Each row comes from the steps of one walk. Every step used is in the known rows, and no mark comes twice. Write the walk behind each row, first mark first.
Known rows
Z/B/E/A: [-0.37 -2.90  0.04  1.27  1.20  1.49 -2.68 -4.08  3.17  0.50 -0.93  1.65
  0.24  1.63  0.62  0.08  1.16  1.64  1.59 -2.35  0.75 -3.83  2.90]
R/N: [-1.40 -2.21 -1.01 -0.35  0.02 -2.08 -3.39  2.33 -1.18 -0.68  1.18 -0.70
 -2.23  0.63 -0.77  1.16  1.52 -0.38 -2.36 -0.08 -0.69  0.07 -0.75]
X/B/Z/N/Q: [-2.65  5.52 -1.31  0.82  0.88  0.88 -1.69 -1.27 -0.48 -0.56  0.10  1.13
 -2.00  2.88  0.42  1.73 -0.34  2.47 -1.11  1.14 -0.65  2.36  5.36]
Q/N/R: [-0.52 -0.50 -1.60 -1.69  0.37  1.71 -2.37 -1.62  0.12 -1.73  2.27 -0.42
  1.10 -5.60  0.14  4.58 -0.60 -0.08 -5.16 -3.01  2.74 -1.72 -0.10]
N/Z/S/X/B/E/A: [ 2.47 -2.27  1.12  1.60 -1.92 -0.19  2.13  0.22  0.56  2.60 -5.72  1.35
  0.65  1.33 -0.52 -5.06  3.12 -3.19  4.06  3.69 -1.65 -1.75 -0.54]
X/B/E/A: [-4.63 -3.34 -3.45  1.61 -1.16  1.59 -4.59 -1.97  1.58 -3.83 -3.54 -0.45
 -1.26  1.90  0.91 -0.27  4.67 -0.40  1.36  2.27 -0.20 -2.26  5.47]
S/Z/N/Q: [ 2.21  2.02  0.65  1.08  1.87  2.72  0.95  2.38  0.05 -2.08  1.12 -0.71
  1.62  1.15  2.30  0.40 -0.08  1.64  1.23  0.15  1.23  1.14  0.23]
E/A: [ 3.31 -0.08 -3.35 -1.81  2.04 -0.41 -2.11 -0.70 -1.21 -2.03 -0.15 -0.93
 -0.47 -2.11  1.90  0.75  0.64 -2.07  2.08 -0.03 -1.74 -2.24  0.01]
B/Z/S/X/N/Q: [ 3.18  2.65  0.80 -4.91  1.60 -3.75  5.82  1.96 -0.31  3.75  1.20  1.78
  0.93  2.28 -1.88 -1.33 -1.80  0.12  5.04 -2.22 -3.78  0.66 -0.01]
S/X/N/R/F: [-4.49 -0.08 -1.14  2.69 -2.62 -0.62  0.12  0.76  0.14 -0.25  4.15 -0.08
 -0.03 -2.32 -1.94  0.90 -4.55 -2.28 -2.03  0.95  0.55 -0.27 -3.27]
S/X/N/Z: [ 1.83  0.56 -0.28 -3.45 -1.59 -1.84  3.84  3.54 -0.66 -0.35 -2.88  1.36
  2.13 -1.83 -3.28  0.79 -1.81 -0.28  4.55  0.27 -2.12 -0.30 -4.78]
N/Q: [ 5.59  0.04  2.02 -1.18  3.85 -2.70  0.44  3.49 -2.72 -1.98 -4.00 -1.01
  4.07 -0.84 -1.66 -0.17  2.23 -0.40 -0.14  2.32 -1.33 -1.27 -0.30]
R/N/Z/B: [ 2.34 -0.07  0.73  1.91 -1.08 -1.84 -0.47  2.02  0.82  3.67 -0.54  1.44
 -1.28  0.73 -2.54 -1.87 -2.15  1.71 -3.58  2.31  0.75  0.52 -2.11]
N/Z/S/X/B: [ 3.86 -1.95  1.44  2.21 -0.39 -1.78  2.48  1.27 -2.06  1.60 -5.43  1.06
  1.05  0.49 -0.86 -2.83  2.00 -2.65  0.45  3.32 -0.87  1.29 -2.28]
S/Z/B/E: [-2.46 -4.63  1.20  1.47 -1.32  3.64 -0.60 -0.90  4.16 -0.68  0.17 -0.06
  1.30  1.59  1.02 -1.95  0.45  4.38  1.52  0.52  3.11  0.34  3.62]
Q/N/Z/B/E/A: [ 3.17 -0.02 -0.56 -1.07 -2.37  1.88  1.33 -1.45  3.07  1.80 -3.02  3.91
  1.42 -3.39 -0.05  1.03 -2.28  3.42  1.07 -1.85  2.06 -2.35  0.42]
Q/N/Z: [ 3.96  0.27 -0.30 -3.87 -1.74 -0.43  1.87  2.34 -1.10 -1.28 -3.24  1.70
  2.39 -5.90 -0.14  2.75 -1.47  2.39 -0.53 -0.84  1.29  0.70 -1.72]
S/X/B/Z/N: [-5.23  3.82 -0.67  1.13 -1.46  2.97 -2.33 -3.38 -1.15  0.73  0.37  2.31
 -3.57  1.37 -0.47  3.56 -0.91  0.38  1.18 -0.01 -1.58  3.19  2.42]
S/Z/N: [-1.55  0.10 -0.95  0.41  0.17  3.75 -0.86 -0.06  0.64 -3.04  3.26 -0.60
 -0.71  0.51  4.24  2.25 -0.32  2.02  1.14 -2.66  2.09  1.97  0.44]
B/Z/S: [ 0.85  0.12  0.88 -4.87  1.28 -2.69  1.66 -0.80 -0.65  2.35  2.91 -0.21
 -0.84  0.67  2.13 -1.35 -0.12  1.22  1.81 -3.00 -1.97  1.89  2.71]
S/Z/B: [ 1.16 -2.60 -1.31  2.36  0.69  2.50 -0.31 -0.87  1.89 -0.74  1.20 -0.15
  0.37  0.22  1.65 -0.66 -1.87  3.12 -0.66  0.71  2.79  2.25  1.62]
X/S: [-0.78  0.32 -1.30 -1.98  1.57 -1.77 -2.56  0.64 -1.33 -5.99 -2.51 -5.65
 -0.08 -0.50 -0.08  0.16  4.06 -0.67 -1.22  1.33 -0.13 -2.59  0.00]
Z/N/Q: [ 2.96  2.56  2.41  0.66  4.46 -0.21 -0.73  0.56 -2.14 -2.14 -0.94  0.79
  2.09  1.30  1.03  3.85  1.65  0.34 -0.50 -3.37 -0.24 -1.29 -0.91]
N/Z: [ 3.94  0.09  1.96 -3.25 -0.61 -1.87  1.47  3.18 -1.54 -0.65 -3.68 -0.92
  2.94 -3.42 -0.80 -1.82  0.14  0.68  0.77  3.30 -0.51  0.21 -2.02]
Q/N/R/F: [-3.22 -0.41 -1.23  3.10 -2.86  0.85 -2.41 -0.51 -0.24 -0.92  4.54  0.06
  0.00 -6.36  1.36  2.90 -4.53  0.21 -7.66 -0.43  4.28  0.67 -0.17]
N/Z/B: [ 4.81 -0.05  2.08  0.53  0.60 -0.99  1.35  0.01  0.14  1.57 -3.14  1.21
  2.43 -1.55 -1.20 -1.31 -1.98  2.34 -1.54  1.70  1.24  0.24 -1.37]

Write each row's walk
[-1.83 -0.06 -2.62  1.27 -1.04  3.46 -1.20 -1.57  4.95 -2.83 -0.54 -4.63
 -1.25  2.13  1.05 -4.32  1.79  1.47  1.95  3.20  2.04 -3.58  3.15] | X/S/Z/B/E/A
[ 2.48  0.41 -0.11 -0.48 -0.64 -1.12  3.62  0.89  0.76  1.38 -2.47  3.21
  1.71 -0.39 -3.71  1.17 -3.49  1.10  2.58 -0.83 -0.65 -0.36 -4.18] | S/X/N/Z/B
[-3.71 -2.62 -1.28  2.44 -1.90  2.60 -3.57 -1.96  0.15 -1.43 -4.75  0.93
 -1.17  0.89 -1.46  0.08  3.90 -2.59  3.63  3.27 -1.60 -1.95  2.24] | S/X/B/E/A
[ 3.75 -1.55  2.52  0.40 -1.21 -3.10  2.02  4.00 -1.52  4.66 -1.37  1.01
 -0.87  1.07 -2.12 -3.34  0.58 -2.75 -0.05  1.71 -1.91  0.64 -5.04] | R/N/Z/S/X
[-2.97  1.91  0.84  1.00  2.60  2.88 -3.89 -3.71  0.24 -1.32  5.02 -1.27
 -0.25 -0.57  2.06  4.18  0.64 -1.28 -4.49 -4.74  1.76 -2.33 -0.85] | Z/N/R
[ 3.01  0.10  0.68  0.36  1.83 -3.33 -1.29  5.15 -1.87  0.35 -1.47 -0.59
  0.35  1.30 -2.92 -0.84  1.70 -0.76 -2.16  2.95 -1.60 -0.87 -1.08] | R/N/Q
[-6.67  3.72 -1.49  5.38 -2.94  3.63 -2.29 -0.24  2.10 -3.89  6.15 -6.51
 -2.60 -0.25  3.29 -2.51 -2.28 -0.37 -5.42  3.57  4.54  0.14  0.11] | X/S/Z/N/R/F
[ 0.62  6.83  2.38 -3.73  1.86  0.17  0.80 -0.07 -0.78  1.72  2.38  0.87
  0.11  0.88  0.53  1.65 -2.01  2.97  1.55 -2.03 -1.91  1.00  2.43] | B/Z/N/Q
[-3.93 -0.74  0.98  4.42 -1.88 -0.22 -3.22 -0.20 -0.47 -0.45  4.99 -2.76
  0.19 -3.85  0.75 -1.73 -3.34 -1.89 -7.37  3.86  2.71  0.29 -0.20] | N/R/F
[ 1.85 -4.03 -1.11 -1.06  2.53 -3.45  2.84  0.35 -1.11 -0.79 -0.07  1.63
  0.67  2.21  0.45  2.33  1.63 -2.10  3.05 -6.45 -1.68 -0.82 -3.34] | Z/S/X/N
[-3.00  2.52 -2.20  0.24 -0.03  3.01 -1.42  0.04  0.97 -5.95  1.54 -5.25
 -1.90  1.47  3.04  0.35  2.05  1.04  0.02 -0.31  2.03 -0.57  0.39] | X/S/Z/N
[ 3.45 -4.25  2.21  0.57  2.81 -2.15  0.96 -0.53 -2.94  0.84 -1.62  0.82
  0.98  0.65  0.83  0.61  3.05 -3.44  1.71 -3.26 -1.64 -0.14 -2.94] | Z/S/X
[ 6.18 -2.17  2.47 -2.10  1.12 -3.60  3.45  2.43 -1.51  1.02 -2.93 -0.41
  2.73 -0.78  1.28 -3.12  1.61 -0.57  0.49 -0.09 -0.38  0.08 -2.47] | N/Z/S
[ 0.61 -4.09  3.60  1.34 -2.08 -1.00  2.15  1.22 -0.07  1.60 -6.40  1.21
  1.85  1.73 -1.33 -4.14  4.05 -1.59  2.24  2.88 -0.60 -0.29 -0.47] | N/Z/S/X/B/E
[-0.47  0.20 -2.52  1.94  0.50  1.85 -0.87 -0.61  2.26 -3.80 -0.33 -4.75
 -0.89  1.16  0.77 -2.22  0.58  2.06 -1.63  2.87  2.75 -0.44  1.47] | X/S/Z/B
[-0.40  0.83 -0.60 -5.34  0.16 -2.83  4.09 -0.21  0.16  2.99  3.10  1.66
 -1.18  1.66 -0.19  0.29 -1.99  0.56  4.83 -4.70 -3.13  1.43  0.28] | B/Z/S/X/N
[-2.47 -0.38 -2.72 -0.28  0.30 -1.60 -0.94 -2.10 -0.45  0.06  0.57  0.03
 -2.77  2.74  1.97 -0.74  1.32  0.93 -1.11  0.30 -0.79  3.01  5.88] | X/B/Z/S
[-2.13 -0.18 -1.41 -1.79  0.34  0.18  0.01 -0.16  0.55 -0.84  2.22 -0.43
  1.11 -1.52 -3.20  2.51 -0.90 -2.69  0.20 -1.53 -0.85 -2.66 -3.28] | S/X/N/R
[ 1.26  0.54  2.39 -4.02  0.43 -1.56  2.36 -0.97 -1.55  4.22  1.73  1.01
 -0.95  0.19  0.20 -1.14 -0.54 -0.67  3.66 -2.00 -3.03  2.21  0.60] | B/Z/S/X
[-3.67  1.66 -1.01 -0.28 -2.22  1.28 -1.73 -1.45 -1.59  0.68 -1.63  0.89
 -2.30 -0.33 -2.27  0.71 -0.41 -0.23  1.58  3.91 -2.29  3.28  2.96] | S/X/B/Z
[-4.71  6.19  1.27 -3.62  0.13  2.94 -1.95 -3.87  1.37  2.35  7.53 -0.99
 -2.03 -0.79  1.36  2.08 -2.80  1.38 -2.02 -3.18  0.03  0.24  2.39] | B/Z/N/R
[-1.73  5.57  0.80  1.81  0.11  1.79 -0.65 -1.04 -1.81  1.56 -1.64  2.26
 -1.50  1.99 -2.08  1.98 -0.68  0.03  1.23  2.46 -2.17  2.24  2.20] | S/X/B/Z/N/Q
[ 0.50 -2.85 -0.75 -0.27  2.49 -1.96  1.96 -0.92  0.28  0.69  2.71  0.03
  0.89  1.26 -0.46  0.98  0.92 -3.88  0.01 -4.99 -0.70 -2.36 -3.63] | Z/S/X/N/R
[ 4.70  0.46 -0.34 -0.39 -0.73  0.29  1.64 -0.39  0.37  0.75 -2.70  3.60
  1.90 -4.18 -0.27  3.17 -3.36  4.06 -2.60 -2.08  2.97  0.68 -1.17] | Q/N/Z/B
[ 1.22 -1.83 -0.03  3.58 -2.02 -2.45  0.53  3.04 -1.23  3.39 -2.76  1.20
 -2.56  2.71 -2.03 -3.15  1.48 -2.92 -1.98  4.01 -0.95  1.70 -2.69] | R/N/Z/S/X/B
[-1.66  2.05 -0.17 -4.75  0.16 -1.37  3.21 -1.43  1.49  4.22  5.76  0.07
 -0.99  0.62 -1.13 -1.08 -2.71 -1.24  1.76 -3.30 -2.09 -0.15 -0.05] | B/Z/S/X/N/R
[-5.49  1.25 -0.17  5.48 -2.88  4.74 -1.87 -0.61  1.79 -0.83  8.21 -1.98
 -1.43 -1.30  4.34 -0.79 -4.71  0.54 -4.56  1.34  4.62  2.45  0.33] | S/Z/N/R/F
[-2.58 -6.64  1.64  3.21  0.46 -0.36 -1.23 -1.69 -0.62 -0.57 -4.29  1.25
 -0.06  3.88  0.29 -0.35  6.16 -2.50  1.42 -1.22 -0.57 -0.59  1.62] | Z/S/X/B/E
